Each row was made from one walk, in order. Every step used is in the known rows, and no mark comes twice. Write each row's walk.
(in the rows, 128 means zero)
Known rows
B/M/U: [147 154  94 124 115 120 118 142 104 117  93 130 144 100 104  94 137 114
 138 129 143 134  75 147 135 146 122 119 139 135 125 131 163 133 106 115
 169 140 121 129 123 122 155 157 106 119 141 128 131 140 122 140 113 134
 129 121 124 129 109 140 148 126 142 145 156]
F/J: [104 143 106 126 127 126 123 112 130 136 135 139 132 139 121 124 135 142
 123 125 126 129 106 148 115 116 129 130 119 128 112 137 101 129 120  93
 121 119 140 129 147 121 129 128 114 125 121 134 128 124 139  96 148 123
 127 130 125 131 118 123 150 126 127 129 124]
J/F/H/X: [129 127 148 158 124 117 130 121 147 138 110 141 120 140 103 137 105 162
 115 133 200 130 127 109 142 102 103 139 152 131 143 124 120 134 115  57
 131 122  95 122 129 118 164 123 131 128 147 133 163  82 126 113 123  99
 154 140 130 125 126 189 137 141 123 133 139]
M/B/Y/V/X: [140 114 123 153 138 123 110 134 107 105 114 120 146 112 138 127 124 122
 122 137 100 115  30 158 111 104 114 156 104 127 123 141 122 121  66 110
 112 114  72 138 139 116 166 136 102 127 114 125 100  94 113 111 160 131
  98 129 115 133 117 122 123 125 173 127 149]
J/F/H/X/U/M: [161 120 134 156 135 133 116 122 128 104  67 152 128 134  72 126  96 169
 131 142 251 127 138 161 147 137  82 127 155 130 157 129 122 133 156  39
 125 118  89 131 129 113 161 139 101 126 168 142 170  48 105  92 114  88
 171 139 112 119 126 187 154 134  95 141 130]
V/X: [136 106 118 143 137 125 104 137 123 124 123 132 156 129 132 136 113 117
 130 133 117 124 107 150 106 130 126 122 140 129 138 134 134 120 100 115
 113 120 129 131 131 131 138 137 115 128 123 127 140 109 124 144 129 127
 118 128 122 134 115 121 114 130 137 131 129]
B/M/U/X/J: [161 133 107 123 134 129  91 133 101 110  93 140 149 115  76 102 133 105
 137 148 137 129  74 143 121 142 134 124 132 137 127 123 161 127 115  88
 114 139 123 126 135 128 188 166 112 125 133 125 170 107 141 113 132 119
 128 128 112 124  76 165 174 121 157 127 150]
J/F/H/X/U/M/B/Y: [150 126 134 163 121 131 115 117 119  95  45 146 137 122  66 149 109 165
 125 149 240 126  78 170 153 119  72 148 140 130 148 131 119 135 131  47
 103 118  55 133 139 100 193 138  95 121 165 134 152  45  96  80 126  97
 161 145 102 118 136 195 157 129 116 141 150]
Y/V/X/U/M/B: [190 106 118 144 152 132  92 140  95  73  88 135 145 111 105  97  99 135
 146 139 167 110  54 232 126 148  99 132 111 128 141 140 113 119 128  68
 132 116 105 136 144 123 156 148  68 128 138 126 143  66  94  94 127 117
 115 132  98 126 121 103 142 125 146 139 128]
Y/B: [119 125 126 126 122 130 126 133 131 120 118 132 130 134 132 131 137 134
 126 133 155 135 154 130 110 129 132 128 109 123 147 127 130 131 139 169
 162 126 105 125 127 128 134 103 132 133 116 121 124 136 123 135 142 122
 127 130 140 130 107 146 118 133 128 129 134]
M/U/X: [154 110 114 138 124 131 111 150 123 113 115 142 142 127 107 124 120 113
 125 145 144 122  95 129 117 143 115 124 145 134 138 131 150 129 103  86
 170 128 105 134 123 129 136 158 110 124 129 122 145 122 137 129 124 134
 132 131 113 126 114 161 142 118 155 130 127]
X/J: [128 128 146 123 144 129 118 109 124 131 130 132 131 136 119 124 128 121
 131 127 110 128 139 141 117 117 145 135 105 130 130 122 110 129 155 128
  82 131 139 128 144 129 165 124 141 130 123 130 146 119 138  98 139 114
 131 130 128 126 112 117 142 130 133 116 136]
J/F/H/X/V: [148 120 149 157 131 113 141 121 153 127 107 149 137 136  95 133 101 149
 119 140 190 122 153 122 131  92 101 146 135 136 145 127 103 128 136  47
 114 114  90 120 138 119 164 131 123 128 149 144 165  62 130  82 135  83
 157 146 116 119 119 168 147 137 127 130 145]
V/Y/B: [143 113 105 126 121 127 117 128 119 116 108 149 153 131 157 144 142 119
 125 135 155 132 167 160  90 129 122 128 101 128 165 130 135 129 131 177
 170 131 118 131 136 131 142 123 137 131 115 121 129 120 112 130 145 135
 121 135 129 130 104 112 110 138 132 130 152]
U/X/V/Y/B: [174  88 102 128 133 131 110 139 127  95 107 164 173 133 135 151 131 103
 127 156 158 120 177 155  78 121 114 133 100 133 167 133 134 116 132 139
 144 118 102 127 146 137 138 145 123 135 114 127 150  66 127  97 164 115
 124 144 103 122  74 121 125 126 142 120 147]
Y/B/M/U/X/J/F/H: [130 154 114 148 128 123  94 130 118 115  63 158 131 127  73 132 126 135
 125 149 205 131  75 121 119 131 117 131 122 139 149 127 155 141 104  78
 157 134  84 109 124 114 222 143 122 134 135 119 177 124 142 138 150  98
 146 134 132 127  63 207 160 136 143 130 161]
M/U/X/V/Y: [193 101 101 135 129 125 111 144 116  99 100 169 180 120 125 137 116  86
 128 156 132 112 129 176  86 134 101 134 123 144 157 136 139 122 116  87
 159 128 118 138 140 134 135 187 106 123 132 134 150  85 130  84 139 128
 130 142  89 121 101 111 146 115 166 132 151]
M/U/X/J/F/H: [132 140 141 160 137 125 110 123 132 130  98 158 125 141  88 142 104 131
 118 143 168 117  81 119 124 129 114 138 137 142 142 127 121 141 108  43
 128 132 104 118 127 118 191 160 125 131 142 124 177 120 154 110 139 103
 152 137 121 126 106 181 159 128 151 123 139]
X/V/Y/B/M/U: [177 135  74 119 116 116 114 141 102  95  72 157 188 101 125 111 144  91
 140 142 156 129 134 194  89 137 113 128  94 142 163 136 154 128 123 157
 186 138 108 130 140 125 162 162 111 124 129 132 137 110 104 108 140 124
 127 133 110 125  76 107 140 127 150 146 186]
M/B/X/U: [124 125 118 136 123 134 112 136 119  96  97 122 140 103 132 141 109 115
 137 132 115 118  65 182 146 116 111 127 105 129 126 137 110 127 131 139
 109 143 109 127 126 120 116 139 102 124 140 110 134  48 124 114 115 131
 118 139 115 126 132  81 144 119 128 135 148]
U/M/B/X/J: [137 142 138 133 122 139  80 115 107  99 114 131 152 125  90 118 125 124
 140 134 138 116  25 199 130 122 128 119 122 125 104 129 109 122 166 101
  65 143 134 138 143 131 202 119 115 135 145 112 151  98 124  99 132 124
 112 148 113 125 114 107 167 130 123 135 141]
U/M/B/Y/V/X/J/F: [153 119 139 170 155 124  90 113  95  96  94 135 152 124  96 118 110 144
 130 135 147 110   4 202 117 121 107 150 106 130 134 133 102 124 115  85
  75 121  84 144 164 113 238 152 115 137 126 138 122 102 108 100 171 108
 110 140 103 125  91 131 167 134 140 129 162]
M/B/X: [116 136 123 138 110 128 105 135 124 113 125 122 139 111 131 137 121 120
 127 128 110 118  34 161 136 109 122 126 122 125 107 135 118 124 112 128
 108 144 118 132 127 129 143 124 118 129 134 105 128  90 127 132 125 140
 104 142 123 129 128 100 136 128 135 136 144]
X/V/Y: [168 112 111 125 134 122 128 122 122 114 115 153 167 121 146 140 125  98
 132 136 118 118 163 174  98 117 116 137 102 138 147 133 116 120 138 129
 121 132 139 133 146 132 132 155 127 127 130 141 137  84 120  81 142 120
 127 138 102 122 116  76 131 126 136 128 155]
M/B: [131 132 130 127 115 121 120 127 128 125 120 120 130 120 120 127 126 128
 129 125 135 124  78 163 143 122 124 135 117 129 120 129 117 130 129 117
 128 135 127 122 140 127 138 122 113 127 127 110 136 124 119 116 119 132
 115 137 117 127 142 126 134 129 141 134 134]
H/F: [132 115 142 138 134 130 117 135 127 126 112 123 139 123 117 143 119 146
 123 123 138 129  99 110 127 124 116 122 144 124 130 126 134 124 148  99
 150 138 121 134 136 126 110 131 145 125 134 128 138 100 123 106 128 123
 137 135 131 131 106 131 145 134 118 138 138]
M/U: [141 133 118 134 120 122 129 138 124 123 116 135 142 123 120 116 123 116
 129 128 135 125 108 148 122 141 120 127 131 135 138 132 136 137 116 112
 174 136 117 135 121 126 133 147 116 121 132 128 127 149 124 132 116 134
 137 127 125 129 131 131 141 125 146 140 139]
X/U/M: [158 124 118 123 138 143 116 127 109  93  89 141 139 123 101 118 119 136
 145 139 176 125 140 181 136 159 106 117 132 128 144 133 128 126 165 108
 126 124 122 134 130 122 134 143 100 126 149 138 137  95 107 103 117 117
 147 128 112 122 130 127 142 123 102 136 122]

Write each row's walk
[109 130 119 137 134 129 112 122 129 136 117 132 143 134 110 139 126 160
 119 119 134 130  74 131 115 114 113 122 137 124 115 138 109 124 138  65
 144 126 132 135 158 117 109 126 133 122 126 134 135 102 133  72 146 119
 137 137 128 133  93 120 168 131 118 138 135] | H/F/J
[136 112  93 134 128 140 106 137 113  87  91 147 163 117 169 156 124 107
 135 145 133 126 155 184  91 124 110 120  89 127 169 139 128 125 132 198
 142 140  97 139 125 125 112 138 123 130 128 121 125  38 119 126 142 131
 125 137 125 129  93  65 116 127 114 132 165] | V/Y/B/X/U
[169 110 129 157 128 111 129 114 141 124  99 165 160 134 121 147 104 134
 119 142 190 119 162 155 108  94  94 148 124 140 163 129 107 126 124  55
 119 123 106 127 148 123 166 150 128 128 148 145 174  42 120  67 137  91
 153 152 103 119 114 135 138 139 130 132 164] | J/F/H/X/V/Y
[105 159 157 151 142 120 125 100 139 144 112 146 110 144 110 151 111 144
 121 125 154 124 116 119 131 111 128 141 117 137 131 125  99 140 133  82
  87 134 124 115 131 119 189 128 143 135 138 128 163 128 146 106 141  97
 150 135 135 128 120 149 143 138 123 119 143] | X/J/F/H
[155 107 124 149 152 123 113 142 118 113 141 127 136 126 139 104 111 127
 129 131 110 115  92 151 105 122 125 134 117 128 132 136 124 118  87 102
 137 116 110 136 131 129 142 136 110 132 118 134 121 104 126 126 146 122
 110 123 124 136 108 102 119 131 152 127 130] | Y/V/X
[153 123 108 135 115 122 108 128 117  99 113 145 181 106 151 147 119  91
 132 136 104 110  69 206 106  97 110 135  97 136 129 139 106 116 123 127
  98 144 127 136 143 134 140 152 115 128 137 117 136  51 122  87 137 135
 103 153  97 124 117  49 139 126 143 137 172] | M/B/X/V/Y
[170 123 103 146 121 110 117 122 125 108  67 164 164 119 105 129 127 137
 128 147 226 135 160 154 104  99  95 139 113 138 168 126 140 127 122 101
 143 125  82 118 145 119 194 134 124 130 144 138 174  41 107  90 148  87
 145 148 114 119  71 160 139 145 123 139 186] | J/F/H/X/V/Y/B/M
[169 103 117 135 133 128 123 150 129 102 110 148 159 122 101 124 115 101
 131 152 133 113 118 146 109 136 111 133 128 139 140 136 132 124 121  76
 155 120 104 129 131 131 133 168 104 124 132 134 143  97 138  97 137 117
 137 136 101 121 105 142 153 113 157 130 134] | M/U/X/V
[153 130 109 146 138 120  97 129 107 117  85 145 143 114  78 111 117 119
 134 141 157 127  58 139 136 143 118 123 134 142 141 124 150 132 115  86
 119 145 117 123 142 121 201 181 127 129 132 132 168 112 139 136 137 113
 132 134 110 122  61 170 181 127 137 128 168] | B/M/U/X/J/F
[137 123 107 135 129 152  99 141 111  73  87 141 150 122 112 134 123 139
 143 147 177 127 123 182 117 146 104 108 118 120 144 140 132 123 166 155
 138 130  87 139 117 121 133 120 106 135 143 125 118  70 113 133 135 120
 138 135 130 128  93 117 137 125  94 140 134] | Y/B/X/U/M
[151  99 152 127 139 128 117 108 130 128 132 128 141 145 100 107 122 128
 128 133 141 135 156 146 118 101 141 138 116 127 142 115 109 124 166 106
  75 125 122 133 156 132 176 116 138 126 128 137 169  66 129  77 137  99
 136 138 119 121 105 153 154 135 139 119 138] | H/X/J
[173 121  88 120 125 129  78 131  93 100  75 160 171 119 106 117 147  95
 135 152 162 134 112 175  83 141 126 122 104 136 164 124 169 127 119 144
 152 139 112 130 144 130 198 159 122 130 120 120 168  95 125 121 149 125
 120 135 112 125  53 145 155 130 159 129 173] | V/Y/B/M/U/X/J
[143 108 140 130 148 138 103 120 123 122 130 138 128 143 101 135 125 120
 127 145 120 126 124 121 117 124 138 132 120 129 133 121 124 123 142 101
  76 123 126 124 143 134 161 135 135 134 122 124 163  92 149  98 149 111
 127 134 116 123  93 153 151 125 140 109 124] | U/X/J
[167  93 138 129 133 123 134 126 140 114 124 135 154 132 104 111 116 125
 131 141 143 125 176 148 117 101 118 139 125 130 145 125 112 119 160  96
 103 115 107 133 149 130 141 130 122 124 133 146 150  52 123  68 134  98
 140 140 108 118 111 140 148 127 137 128 139] | H/X/V
[154 135 122 136 118 134 100 133 114  85 110 138 166 113  94 123 121 121
 141 141 146 108  36 204 128 123 105 120 127 128 102 141 115 115 155  94
  96 134 118 135 136 131 165 130 101 133 152 121 132  81 114  92 129 122
 115 150 101 123 122  93 159 122 121 146 143] | U/M/B/X/V
[138 148  92 122 109 121 114 147 110 109  82 133 148 108 109  96 146 120
 136 133 171 140 100 149 119 145 123 120 119 131 143 131 163 137 118 159
 205 138  98 125 122 121 162 132 112 125 127 121 128 150 114 154 127 130
 128 123 137 130  88 156 139 131 143 147 162] | Y/B/M/U
[102 129 136 131 132 138 103 120 128 112 126 133 142 139 132 136 134 121
 129 136 113 127 119 141 100 104 145 124  91 122 133 128 115 127 149 175
  95 139 103 131 131 129 166  99 147 139 117 118 130  94 140 127 157 117
 120 136 145 131  80 109 137 134 123 121 150] | Y/B/X/J
[175 125 140 143 130 139 120 124 107  78  67 140 120 120  78 110 123 159
 127 155 210 122  84 175 134 110  88 159 114 124 125 135 126 128 125  43
 118 107  42 139 132 105 185 120  75 122 159 137 130  35  99  40 143  99
 146 136 107 121 144 174 156 123 153 137 134] | F/H/X/U/M/B/Y/V
[177 126  99 134 114 131  90 129 101  84 101 154 190 109 118 136 121 104
 140 142 148 107  50 234 107 124  99 122 119 132 122 139 118 112 148 104
 102 140 134 143 146 134 165 148 103 131 150 123 136  66 104  82 133 134
 107 157  89 122 116  56 149 125 127 148 160] | U/M/B/X/V/Y
[162 118 140 149 153 132  84 116  90  92 104 133 153 126  97 109 127 128
 134 142 125 114  23 200 103 119 121 148 104 126 122 134 115 119 119  92
  66 115  89 145 157 120 226 133 101 133 127 134 123 102 110  77 170 116
 105 133 103 129 103 124 155 128 162 127 147] | U/M/B/Y/V/X/J
[200 117  70 126 125 122  99 146  97  93  79 162 186  99 108 118 131  84
 139 155 140 121 102 178  98 141 106 126 130 145 145 135 167 117  97  94
 147 135 120 131 138 130 160 196 102 122 141 135 159  71 120  98 133 128
 122 138  88 120  79 120 156 117 158 136 168] | B/M/U/X/V/Y
[140 115 142 149 152 125 101 116 104 107 116 123 148 122 127 123 124 117
 125 136  82 117  41 173 103  96 136 162  81 128 126 135 104 124  91 115
  66 119  86 135 156 118 197 134 113 130 112 128 119  87 122  82 171 115
 100 131 112 130 102 110 141 127 177 115 158] | M/B/Y/V/X/J
[138 113 139 148 167 132 109 115 109 112 128 130 146 131 137 123 123 117
 125 140  70 119  92 143  85 101 136 154  91 128 129 133 117 120  93 129
  62 112  86 143 143 118 186 137 127 131 113 145 112  94 135  90 182 111
 115 120 123 133  89 110 135 125 165 111 150] | B/Y/V/X/J
[188 102 132 138 136 138 118 126 101  71  78 127 137 113  87  95 124 150
 134 149 189 124  92 194 138 116  90 153 109 123 138 132 125 123 146  83
 119 111  52 152 153 110 174 134  83 121 145 141 120  33  92  51 145 109
 130 133  96 116 125 152 168 120 147 136 142] | H/X/U/M/B/Y/V
[101 130 141 157 142 127 110 111 129 126 130 130 139 130 128 141 107 129
 127 126 108 118  76 140 130 106 128 123 113 131 131 128  99 128 140 138
  68 145 122 134 137 124 171 139 155 138 130 131 143  93 144 134 145 112
 124 141 132 127  88  98 155 133 109 123 161] | B/X/J/F
[150 118 106 134 127 129 116 129 120 103 126 151 179 114 160 148 119  92
 132 140  97 114 124 175  90 103 110 129 109 135 134 140 122 113 123 148
  96 138 128 140 134 133 131 156 129 131 138 135 127  63 129  96 144 129
 116 145 108 125 103  45 132 122 129 131 164] | B/X/V/Y
[135 136 134 136 129 126 132 125 115 108 121 118 119 114 132 120 137 133
 120 130 108 121  57 140 129 100 118 162  93 126 110 133 120 129  93 123
 126 123  73 135 138 115 161 127 113 126 120 126  86 119 117  95 159 133
 103 128 122 127 134 118 140 122 165 125 148] | M/B/Y/V
[187 134  92 128 106 113 111 135 115 100  61 167 178 114 103 107 138 108
 131 156 209 134 155 181  82 113 104 137 113 140 163 133 159 128 116  93
 184 127  79 126 133 122 193 137 101 120 149 132 167  66 104  75 134 103
 148 142 113 123  90 159 137 137 161 148 180] | F/H/X/V/Y/B/M/U
[162 130  88 128 119 128 101 152 104 106  93 138 147 107  89 105 133 113
 135 145 151 130  66 127 132 152 117 116 155 134 125 131 181 125  88  90
 160 134 111 128 121 126 153 167 101 123 139 123 145 115 130 141 120 133
 126 126 112 126  91 170 154 118 152 137 142] | B/M/U/X
[141 158 117 152 135 121  97 126 113 123  74 155 129 121  72 126 118 127
 128 145 176 125  50 119 135 135 115 133 140 143 131 127 154 138  94  39
 121 137 108 113 125 115 214 168 115 129 150 125 180 115 145 127 136 102
 148 132 121 126  85 194 172 129 146 131 155] | B/M/U/X/J/F/H
[167 100 106 142 148 140  91 139 103  90  83 143 164 121 103 126 104 124
 147 143 166 120 118 199 118 162 105 111 144 128 152 139 134 119 138  96
 111 116 119 139 132 125 136 153  88 127 144 137 155  78 100 121 120 117
 139 128 106 128 116 123 130 122 114 138 123] | V/X/U/M
[160 138  73 121 108 118 104 141  95 105  74 150 171 105 134 112 149 102
 134 135 170 138 118 181  93 146 116 119 110 136 159 130 171 133 106 167
 207 147 113 133 133 124 165 153 114 123 125 123 135 136 106 143 130 142
 122 129 124 130  85 123 129 133 146 149 179] | V/Y/B/M/U
[129 144  99 117 120 127 115 136 114 114  96 128 133 114 113 114 150 135
 137 132 162 142 125 127 126 133 132 119 115 125 133 126 162 128 125 167
 151 132 107 119 128 125 154 115 125 131 123 122 130 126 117 147 140 123
 122 123 138 127  82 151 130 134 125 134 150] | Y/B/M
[143  98 154 150 142 119 121 105 135 134 121 134 138 143  97 114 106 143
 123 126 161 130 144 140 132 101 127 137 122 132 159 114 100 129 165 100
  81 131 115 134 165 126 183 134 152 129 126 141 170  67 129  97 137  91
 140 141 119 118  91 159 167 140 118 121 154] | H/X/J/F
[171 120  88 123 124 126 109 156 112  89  78 150 166 108  85 110 139 107
 138 156 169 126 115 146 107 140 114 125 118 135 146 135 166 123 118 117
 176 123  84 120 128 127 158 156  99 127 128 127 146  96 126 124 147 113
 129 133 111 122  63 162 153 120 151 137 156] | Y/B/M/U/X/V
[132 130 134 138 141 133 140 129 118 113 131 126 116 123 144 118 140 135
 119 134  97 125 108 107 114 105 121 152 104 125 120 134 132 125  95 144
 124 115  75 140 127 114 145 133 128 129 122 143  78 119 128 105 166 129
 121 118 130 129 117 123 132 122 149 119 141] | B/Y/V
[113 132 146 168 150 118 102 111 132 139 109 148 137 142 116 153  98 134
 123 131 142 119  90 143 113 116 123 138 127 137 145 132 102 132 107  65
  73 124 121 116 136 119 194 137 133 134 135 129 174 108 137 122 143  95
 144 135 128 133 108 144 130 141 129 122 144] | V/X/J/F/H
[182 105  80 117 129 128  99 142 106  89  81 159 173 110 117 134 146 104
 137 160 161 129 148 155  89 126 116 126 107 134 156 130 164 113 118 145
 136 126 105 122 146 133 158 155 117 134 125 127 153  62 120 111 161 117
 114 137 104 120  54 134 133 127 140 128 165] | U/X/V/Y/B/M
